Each row was made from one path, in order. Every step used is in the known rows, and no mark comes twice. Write each row's path.
Known rows
sazivon, fozam: [ -5.4  -4.9  30.7  -1.2  26.7 -12.2 -17.6   1.1   5.1  44.9 -11.5   7.8
  12.8   8.6 -11.4  40.8 -13.3   1.2  39.0  34.4  31.8  -5.8  14.4  22.7
 -16.4   3.0 -21.2]
koze, bukef: [ -2.8 -15.7 -23.4  29.8  -8.9   6.8 -21.8 -12.3   8.0   5.5   5.4   2.5
  19.5   9.3  18.2  18.3  -1.6   7.2  19.5  19.6  17.5   2.3   2.2  38.7
  26.2 -11.9   0.5]
fozam, bukef, menen: [  6.5  13.1  -5.4   0.8  18.7  -7.5  17.1 -34.5  15.2 -44.6  19.6  23.4
   1.9  15.7  -6.0 -33.2  29.3  -7.9 -22.5  -5.7  11.9  37.5  47.5  -2.0
  -1.8 -31.8  20.1]
dugekir, menen: [ -2.2 -24.7  19.5  10.6 -30.7 -15.2  13.5 -27.5  -4.0  -0.2 -17.9 -12.3
 -15.7   7.5  12.7 -22.7  15.9   0.9 -13.4  30.2  16.3   1.0   4.7  17.0
  47.5 -21.5 -12.2]
fozam, koze: [  0.9 -43.8  19.4  10.0  27.1 -23.0  31.2 -37.9 -32.5  53.5 -27.9  32.2
 -11.0  -6.5 -36.1  13.2  12.7 -25.9  20.7  19.6   6.3   4.9  17.2  18.6
   5.9 -12.9  -3.4]
koze, fozam, sazivon: [ -1.3 -33.3  19.2  22.7  -7.7 -29.8  11.8  -7.9  -1.2  63.9 -16.4 -23.6
  21.5  42.2 -49.9  -4.0 -16.6   0.8  18.0  25.5  40.2 -17.9  -9.4  16.2
 -18.4  21.9  29.3]
menen, sazivon, dugekir, koze: [  6.8  -0.4  11.7  14.1  -8.4  -9.6  18.2  35.2 -37.6  17.3   7.5 -28.1
 -18.0 -52.3  14.5  23.9  -6.4 -11.2   5.6   1.9 -11.4  19.7 -23.7  -4.5
  -9.0  29.5  -0.4]
fozam, sazivon, menen, binog: [ 10.6  -8.0  23.4  39.7  -3.2 -22.2 -23.9 -51.6  11.1 -28.1  26.9  -3.2
 -22.2  24.0   0.1 -27.1  12.7  14.3  -9.1 -13.7  37.5  12.3 -60.2  -2.1
  11.1   6.5   0.7]
sazivon, dugekir, menen, nirat: [ 38.3   9.6   4.1 -21.7 -16.3  -5.1  -3.8   9.8 -28.3  14.1 -15.3 -12.4
 -13.3 -17.5  16.3 -11.0  19.1  -4.7  13.2 -23.1 -20.6 -17.2 -12.9   7.6
   3.9  -2.6 -47.5]
dugekir, koze, bukef, menen: [-18.3   4.0 -51.1  31.1   1.9  26.6  -0.4  17.8   7.5 -40.9   3.2   7.2
   8.7 -26.5  30.7 -24.3   2.7  12.5 -10.4 -16.4 -24.2  26.5   5.9  -8.1
  29.4 -17.3  21.3]
sazivon, dugekir, menen, binog: [ 26.2 -11.7  13.2  12.8 -33.1  -0.3  -3.0 -37.6  -6.5 -32.5  32.5  -8.8
 -48.3 -11.2  34.2  -6.9   4.1 -11.7 -17.2  13.9  -0.9  -9.8 -45.6  26.7
  43.2   6.8 -43.4]
sazivon, dugekir, fozam, koze, bukef: [  6.1 -46.0 -18.3 -10.8  -6.5  24.3  16.1   6.2  -2.5  22.9 -38.0   4.9
 -14.5  -1.3 -16.5  48.5   4.7   2.9  32.6  -1.0   0.1 -26.5  -5.3  40.1
  27.1  24.1   5.0]
bukef, koze, fozam: [-18.3  29.6 -11.5 -14.2   3.5  -1.2 -10.5  19.6   0.1  43.8   3.5  19.8
   6.3   7.6 -30.0  16.1 -22.6 -12.6  26.7  33.4  -9.8 -19.4 -18.5  -9.9
  33.2  -2.3  -9.1]
bukef, menen, dugekir, fozam, nirat: [ 21.0  -3.7  32.3 -24.8  18.7  16.2  37.1   6.1  19.6  18.2 -56.9   6.4
  43.7 -12.7   9.9  -3.9  14.9  25.3 -20.0 -17.2  34.4 -32.3 -14.1 -56.0
 -32.0  29.4 -22.5]
bukef, menen: [ 13.5  14.3 -19.2  25.0  22.7 -12.1  15.3 -14.7  -0.9  -7.1   7.0  16.4
  16.7  -2.6   8.0 -19.7  32.5  -9.3  -0.1  -5.0   6.7  18.8  23.0 -10.7
  -8.8 -33.6   3.2]
sazivon, menen, dugekir, fozam: [ -0.9  26.2  42.2 -30.7  -2.7  14.6  -5.0  10.1  18.3 -27.7 -35.1 -34.4
   8.1  -0.6  -6.4  22.5  22.0  42.3 -15.1  -1.9  55.5 -28.1 -19.8  -7.5
  -1.9  29.5 -38.1]
sazivon, dugekir, fozam, koze, bukef, menen, binog: [ 20.2 -12.6 -31.3   2.6   5.1  40.5  -3.5  -7.5  11.0 -42.0  19.4  16.3
 -15.5  -8.4  19.3  10.7   8.4 -11.0  -3.3 -27.1 -24.9 -15.1 -32.3   6.2
  19.3   6.6 -11.6]
koze, fozam: [ -0.1  -8.6   8.3  -6.4  -1.6 -17.1 -15.2   0.6  -0.8  41.9  -4.8  -5.8
  18.2  26.2 -20.7  40.7 -17.1 -23.5  28.3  50.0  26.4 -13.7  10.7  22.1
  -7.6  12.6  -9.8]
dugekir, koze, bukef: [-23.6 -28.4 -25.1  31.3 -12.4  25.8 -11.8   6.8  -6.1  -2.5  -7.8  -3.0
   1.5 -24.4  17.2   5.4 -22.9   9.1   3.4  12.8  -2.9  15.9  -8.8  26.3
  48.7   8.9   7.7]
koze, fozam, bukef, menen, dugekir, sazivon: [ -3.7  41.9  -2.5 -50.7 -25.5  21.7   8.6  48.7   8.8 -52.5  11.1 -41.5
  17.4  30.5   8.0 -14.1   7.4  18.0 -38.6 -12.5  -3.7 -16.0   8.3 -24.4
 -36.3  14.3   3.4]
bukef, koze, fozam, nirat: [  0.2  -0.1   0.9 -24.1  10.2  -8.5   7.3   9.3  10.8  68.7 -30.2  49.1
  14.3   6.1 -11.8  13.5 -25.2  -6.6  31.0  22.6  -3.7 -23.0 -34.0 -50.9
  14.3  18.9  -3.4]
tesaku, fozam, koze, bukef, menen: [-18.9  -6.8 -45.2  13.5  11.4  -8.4  12.9 -27.4  -4.4  -6.0 -10.5  34.5
   2.9  -2.9  -0.8 -14.4  12.8 -10.6  -9.0 -19.2 -30.4   5.9  49.6 -11.4
  -7.9 -43.5  25.9]
sazivon, fozam, koze, bukef, menen: [-19.0  -4.7 -31.1   1.9  29.0  11.6  -6.4  14.3  24.0  -8.5 -12.3  31.2
   5.5   2.8   6.3   8.7   8.2  13.7  24.2  -8.8 -27.6   4.5  27.2   0.4
 -11.6 -29.3  20.9]
koze, fozam, bukef: [ -4.4 -10.2  23.3 -29.4  -6.1 -10.4 -13.6 -25.1  13.7  -1.6   9.3   3.8
  -0.6  43.0 -33.5  23.1 -19.2 -20.9   2.2  46.5  34.0   8.1  36.7  32.5
   0.9   9.9   7.3]
fozam, koze, bukef, menen: [ -6.8  -9.7 -44.7  19.1  17.6   7.1  11.4  -8.7   8.4 -16.3  -4.7  32.9
   4.0  -1.3   8.6 -12.7  25.9   3.4   7.6 -16.3 -27.6  14.3  23.6   0.2
   5.5 -38.2  26.2]
koze, bukef, menen, nirat: [ 20.7  31.3 -40.3   8.0  20.2  18.3 -40.5  19.3  -0.9  -6.6   9.7  10.9
  51.9  -5.6  34.3 -22.4  19.7  -1.3  13.5 -44.6 -30.1   6.0   8.1 -15.7
 -22.4 -37.0 -17.2]
fozam, koze, bukef, menen, binog: [  3.0 -10.7 -29.6  31.6  14.2  21.8 -18.8 -34.4   9.2 -39.9  38.2  33.5
  -0.7  -4.7  28.6 -17.0   6.0 -16.4 -13.1 -13.3 -28.7  10.5 -18.7   0.9
  15.4 -31.4  -4.0]
tesaku, fozam: [ -7.3  -9.2  12.8  15.4   4.5 -38.1   8.5 -57.6 -33.9  49.9 -10.2   7.3
  11.1   0.9 -22.4  10.3  -7.1 -35.9  -8.1  22.0  28.4  -2.8  47.1   6.7
 -10.8 -16.8 -14.7]

Which path is each row?
[  9.5 -16.9  56.8 -12.3  20.2 -31.8 -15.8  18.8  14.3  73.9 -26.3   9.0
  41.2   8.5  28.3  44.0 -15.8   2.7  31.3  21.2  22.1  -2.5  -9.2 -45.1
 -63.3  16.4  -3.4] -> menen, sazivon, fozam, nirat
[  5.8  26.2  21.9 -17.0  12.3  27.8  22.4  17.4  10.1 -16.4 -24.2 -25.3
  40.5 -15.7  -5.7  -4.6  21.2  22.3 -31.9 -10.7  33.1 -30.7   3.6 -18.8
 -18.0   9.2 -30.2] -> bukef, menen, dugekir, fozam
[-18.9 -17.5   9.0  -5.8  -3.6   3.5  -6.7  18.5 -15.9  34.0 -18.3 -11.4
   1.7  -7.7 -22.0  28.5 -40.2 -20.4  12.5  43.8   6.4  -0.2  -0.9   8.2
  11.5  30.7  -3.2] -> dugekir, koze, fozam
[  1.6  26.8 -14.8 -15.1  -9.7  -3.7   2.0  68.3  -9.4  -2.8  11.3 -30.5
  -5.3 -24.7  10.8  28.2 -17.0 -14.1   6.1   6.0 -31.2   7.2  -7.6 -26.4
 -35.4  30.1  15.7] -> bukef, menen, sazivon, dugekir, koze, fozam
[  9.8  -5.5 -42.2  50.8  -8.1  29.5   2.3  -0.5   5.1 -52.8  41.4  -2.3
 -21.6 -25.9  25.9 -40.0 -11.3  13.3 -22.9 -42.4 -26.0  10.6 -57.6  -1.6
  19.3  15.9  18.1] -> fozam, sazivon, dugekir, koze, bukef, menen, binog
[-29.4  34.3  17.0 -29.7  24.9   7.1  -7.6  -1.3  19.2   6.7  11.5  42.3
 -16.2   3.3 -36.2  -6.6 -19.3  10.8   8.9  13.8  -4.2   9.3   6.9  -5.1
  40.0 -14.7  -0.5] -> sazivon, fozam, bukef, koze
[ -7.4   9.7  49.7  -0.9  14.1 -26.6 -35.6  29.9   4.4  49.3   9.4 -23.7
  37.1   9.1  15.4  49.5 -13.4  -3.3  26.7  34.5  19.6   3.4   8.3  -6.1
 -51.1  -5.1  -9.2] -> menen, sazivon, fozam
[-16.8  10.0  -9.6 -23.9   3.6  10.5   5.9   3.5  15.0 -43.8   6.4  10.7
  -8.7   8.1 -16.8 -20.1 -12.0 -11.3 -25.4   9.2  -8.0  31.0  39.8 -13.3
   1.2   1.5  28.9] -> dugekir, koze, fozam, bukef, menen
[ -8.0   1.7 -34.5  40.7   0.6  41.5 -29.6 -12.0   8.4 -59.3  46.4  12.1
   3.2 -26.5  48.2 -27.4 -15.1  -8.8 -30.1 -13.1 -27.3  23.4 -33.7  -7.9
  35.8 -12.1  -8.5] -> dugekir, koze, bukef, menen, binog
[ -8.6  -7.3 -29.4  25.3   8.7   6.8 -18.4 -53.1  -4.6 -27.8  33.0  35.1
  -1.2  -3.8  19.6 -17.0  -7.5 -32.0 -30.4 -13.2 -31.9   3.8   9.7 -10.9
   2.1 -36.6  -6.5] -> tesaku, fozam, koze, bukef, menen, binog
[ 19.2 -23.4  17.3  10.9 -46.6  -8.0   0.0 -19.9   6.7 -12.5  22.6 -30.5
 -42.4  19.9   0.4 -16.4 -17.8  -2.4 -14.3  16.5   4.2 -29.3 -60.1  21.9
  22.2  31.8 -10.6] -> koze, fozam, sazivon, dugekir, menen, binog
[ 17.4  16.3 -33.5   8.7   0.2 -14.2  12.9  36.1  -4.1 -14.1  21.3  -2.8
  -8.4 -19.7  30.9  23.1  32.3   1.4  17.5 -27.1 -43.3  10.5  -3.1 -10.2
 -37.6 -13.2  25.9] -> fozam, koze, bukef, menen, sazivon, dugekir
[ 21.8  31.7 -55.4  -0.2  13.8  33.2 -18.5  49.8 -17.6 -22.2   3.2   4.8
  12.3 -43.4  30.8 -14.5   6.7   3.7  14.1 -63.3 -55.3   8.3  -9.9 -17.2
 -13.0  -1.5 -15.5] -> sazivon, dugekir, koze, bukef, menen, nirat
[  4.7  12.9 -32.8 -32.5  17.0  30.8 -33.9  66.8  -9.9  12.5 -20.2   4.0
  37.4  12.8  22.8  -2.4   8.1   1.9  30.4 -58.4 -62.5 -12.2   5.4 -33.6
 -40.2 -22.1  -2.7] -> dugekir, sazivon, fozam, koze, bukef, menen, nirat
[ 42.9  28.9  -2.2 -45.9  21.4  23.6  -0.6  13.8  -5.1 -20.4  -5.0   1.8
  17.7   0.9 -11.7 -12.4  28.7 -12.6  -0.6 -54.2  -9.5  -1.1  23.7 -15.8
 -29.3   3.1 -20.5] -> sazivon, dugekir, fozam, bukef, menen, nirat
[  6.9   0.0   7.8 -20.0   9.7  16.3  18.8 -20.7  22.0 -38.8  -6.7   5.5
  14.9  23.7 -16.5 -20.2  27.2  -9.2 -27.4  -4.6  28.7  17.5  43.8  -6.9
  10.3 -12.3  17.2] -> dugekir, fozam, bukef, menen
[ 29.5  -3.7   8.9 -23.8 -31.7 -12.8  -1.2  27.0 -16.5  34.9 -26.6 -36.9
  -5.8  13.6 -15.0 -19.4  -2.2   6.6  15.8 -20.1 -15.7 -34.2 -25.4   3.2
 -17.0  23.2 -13.0] -> koze, fozam, sazivon, dugekir, menen, nirat
[-11.8 -11.0  26.4  -9.1  -0.7 -30.7   8.0 -75.9 -16.0   6.1   3.3  17.6
  -7.0  20.1 -34.5  -4.9  -9.1 -32.5 -29.7  21.8  35.7  16.5  69.6  16.7
  -2.6 -15.2   2.8] -> tesaku, fozam, bukef
[ 30.3  32.6 -10.6   2.8  35.6  -0.6 -16.4   6.5 -23.4  15.4   2.1  14.2
  47.7 -12.0  11.5 -28.3  28.4 -18.1   8.7 -40.3 -15.7   8.4  15.8 -28.7
 -37.1 -34.6 -30.3] -> bukef, menen, nirat
[ 10.5 -27.0   5.8   0.2 -51.0 -25.5  35.2   4.5   5.6  13.6 -23.0 -39.9
 -42.0  23.0 -20.6 -14.0   1.2  20.6   4.6  14.6   9.6 -27.2 -24.1  23.1
  15.8  28.4  18.5] -> koze, fozam, sazivon, dugekir, menen
[ 24.8 -29.2  20.3  31.7 -39.1  -8.8  15.7 -40.7  -4.8 -17.6  24.9 -21.8
 -46.0   0.6  11.2 -36.3   2.7   3.8 -21.8  -1.7   7.3 -13.9 -61.3  22.4
  36.8  15.7 -14.3] -> fozam, sazivon, dugekir, menen, binog
[-24.4 -33.6  -3.8  -2.7  18.9   6.1 -19.0   4.1  12.6  33.9 -24.3  25.0
  -1.8   8.3  -9.4  42.6 -18.3  10.5  42.4  20.4  -6.3  -9.2  14.7  35.0
   3.9  -5.8   6.5] -> sazivon, fozam, koze, bukef
[-18.6  25.7   3.0 -10.1  13.3   1.8  11.5 -24.4   1.1  -3.2  18.0  42.7
 -17.3  -2.0 -31.0 -30.4   1.8  -4.0  -8.5   6.1  -2.9  18.5   1.7  -5.9
  60.2 -24.1   5.2] -> fozam, bukef, koze
[  2.1  16.0   4.6   7.6   9.6  -5.7 -14.8 -78.9  -0.5 -54.4  55.4  27.1
  -4.5  10.2   5.6 -37.7  -3.8 -42.3 -58.6  -4.7   4.2  24.2  31.8 -13.6
  -5.7 -31.0 -11.9] -> tesaku, fozam, bukef, menen, binog
[ 11.1 -20.3  36.4  21.2 -10.1  -0.5 -21.8 -42.2  17.2 -22.1   3.1 -19.6
 -10.9  33.1 -10.0 -16.8  11.2  12.1 -15.5 -12.9  50.9  -4.9 -62.9  -7.4
  21.2  22.6  -4.3] -> dugekir, fozam, sazivon, menen, binog
[ 23.8 -18.0  -1.8  11.1 -10.0 -29.6  30.3   9.6  -7.6  48.9  -9.4 -22.1
 -15.7  19.3 -44.5  20.4  -5.1   6.4  37.1   6.3  25.5 -26.1 -22.2  31.1
 -26.7  47.3  20.1] -> koze, fozam, sazivon, dugekir
[ 22.2  41.8  -5.2 -28.8 -10.2 -21.4   0.7  35.4  13.8 -32.9  40.6 -21.4
  -3.4  13.5  11.7  27.8  14.1 -13.2   0.5  -0.6 -14.4  14.8  17.4 -11.8
 -57.7   6.7  23.5] -> koze, fozam, bukef, menen, sazivon, dugekir
[ 30.7  14.8  13.0  11.7  -6.0 -32.9   8.4  17.9 -22.7  24.0  25.3 -25.4
   0.2 -15.7  20.8  43.7  19.6 -13.1  24.8   6.0   7.1   3.3 -13.2   8.9
 -35.6  11.2  -7.4] -> menen, sazivon, dugekir
[-24.4 -38.2 -18.7  12.7  -1.8 -14.4   1.8 -43.9 -21.3  36.5 -22.0  26.7
  -4.5   1.7 -16.3  18.5 -13.0 -18.2   5.6  10.0  -8.7  -7.5  39.3  20.5
   8.5 -21.9  10.5] -> tesaku, fozam, koze, bukef
[ 19.4 -11.5   1.9  -0.1 -34.9 -17.7  29.6 -10.6  -8.1 -10.2 -11.2 -15.0
 -49.0 -10.3  15.4  -3.2  23.0   7.9   3.3  13.8   3.8  -9.1  -9.5  29.6
  37.1   3.6 -18.2] -> sazivon, dugekir, menen
[-16.3   3.6  54.8 -11.7 -18.4 -23.0 -31.1  29.6  14.3  20.0  -2.9 -39.4
  13.5  11.1  31.8  21.3  -7.1   7.3   3.4  40.1   6.7  -2.3   5.8 -11.3
 -19.7 -15.1  -5.8] -> dugekir, menen, sazivon, fozam
[-39.4  39.8  37.2 -39.1 -16.5  -0.7 -17.8  21.3  28.1 -14.9  18.4   3.8
 -19.2   7.2   2.6 -24.5 -11.8  16.9 -20.5  18.6 -23.8  12.3  -2.6 -33.7
  41.1 -29.9  11.1] -> dugekir, menen, sazivon, fozam, bukef, koze
[  0.1  13.3 -49.9  31.8   3.7  10.1  -9.2   1.4  21.1 -32.5  14.6  12.3
  24.0   4.1  31.6 -14.4  22.4  11.1   4.0 -11.3  -7.4  14.2  15.7   3.7
   9.3 -34.4  15.5] -> koze, bukef, menen
[ -5.4 -34.0 -32.3  40.5 -20.3  15.4  21.1  18.7 -10.5   5.0  -9.6 -18.0
 -25.3 -25.9  -4.1  -5.8 -18.0  31.1  13.2 -17.8  -4.1   2.0 -36.7  32.4
  30.9  38.9  32.5] -> fozam, sazivon, dugekir, koze, bukef
[ -5.0  -2.5 -24.4  20.1 -25.9  12.5 -11.4  44.1 -11.3  -9.1  14.4 -29.3
  -9.2 -37.8  40.4  30.4 -15.8  10.5  10.6  -2.0 -22.9  14.5 -27.9  15.0
  11.2  23.6  13.1] -> menen, sazivon, dugekir, koze, bukef
[-14.7 -20.2  52.5 -10.5  30.7 -29.8  -6.3  15.0 -14.2  66.4 -17.8   4.8
   9.7   2.0 -15.0  45.4  -6.8 -15.3  31.2  27.6  -3.5   0.6  16.3  -6.8
 -48.7  -9.2   2.4] -> menen, sazivon, fozam, koze
[  8.5 -13.8  -5.6  11.9   4.5   0.2  34.3   8.8 -37.4  15.5 -10.7  -0.3
 -40.5 -51.9  -9.1  16.5  -8.7  -5.3  15.7   1.4  -1.9  11.1 -16.1  20.9
  20.4  36.3 -12.5] -> sazivon, dugekir, koze
[ -9.3 -10.6  31.6 -39.0  -6.5   6.1 -10.5  11.2   6.3  -1.3  -0.9 -13.0
  -2.6  45.9 -11.8  19.5 -10.6   2.3   8.2  16.5  23.4   8.5  25.0  16.6
  -5.5  13.2  10.5] -> dugekir, sazivon, fozam, bukef
[-33.1  56.5  19.7 -53.6   2.6  29.4  -0.4  45.4   9.3 -15.7  10.6   2.9
  -9.2   1.8 -18.9 -14.1 -17.9  36.7 -15.1  -8.1 -14.2 -15.0 -16.0 -25.1
  20.8   4.7 -12.8] -> menen, dugekir, sazivon, fozam, bukef, koze
[-32.7  38.3  29.3 -26.6  25.8  27.8  12.1  28.0  13.9 -52.8  -3.6  -4.1
  -8.5 -45.1  -6.5 -23.2 -22.0  38.4 -44.0 -10.2  -4.1  14.3  22.0 -18.2
 -21.2  16.5 -12.5] -> sazivon, fozam, bukef, menen, dugekir, koze
[-45.3  10.8  -7.4  16.8 -26.9   4.2  -7.2   3.7   4.2 -36.0 -22.2 -31.7
 -17.3 -23.9  -2.0 -28.7 -22.3  59.8 -40.9 -29.7   8.0  -5.9 -16.4 -13.2
   4.0  24.4  18.3] -> tesaku, fozam, sazivon, menen, dugekir, koze, bukef
[ -1.2  18.7  -9.3 -23.4   8.3  -3.7  -1.1 -11.2  25.9 -38.3  16.6  14.8
   6.7  35.9 -14.7  -9.7   5.5 -14.5 -11.7  13.8   7.6  20.5  48.1  -2.4
 -16.9 -14.9  23.2] -> koze, fozam, bukef, menen
[-15.0 -38.2  19.1   4.1  20.8 -41.0  34.0 -64.4 -48.7  67.2 -34.6  32.1
 -14.3  -7.2 -47.4  10.8  -3.0 -43.6   1.1  16.3   4.4  -5.0  51.7   4.7
 -12.2 -20.5  -3.8] -> tesaku, fozam, koze
[ -5.3  -4.1   4.2  19.2  -9.8  27.4  25.9  20.5  27.1  -7.3 -28.7 -45.1
  45.3   9.5 -16.5 -39.2  11.6  56.2 -33.0 -32.7  33.0 -35.3 -19.9  -8.2
 -12.7  18.2  25.4] -> koze, bukef, menen, dugekir, fozam, sazivon
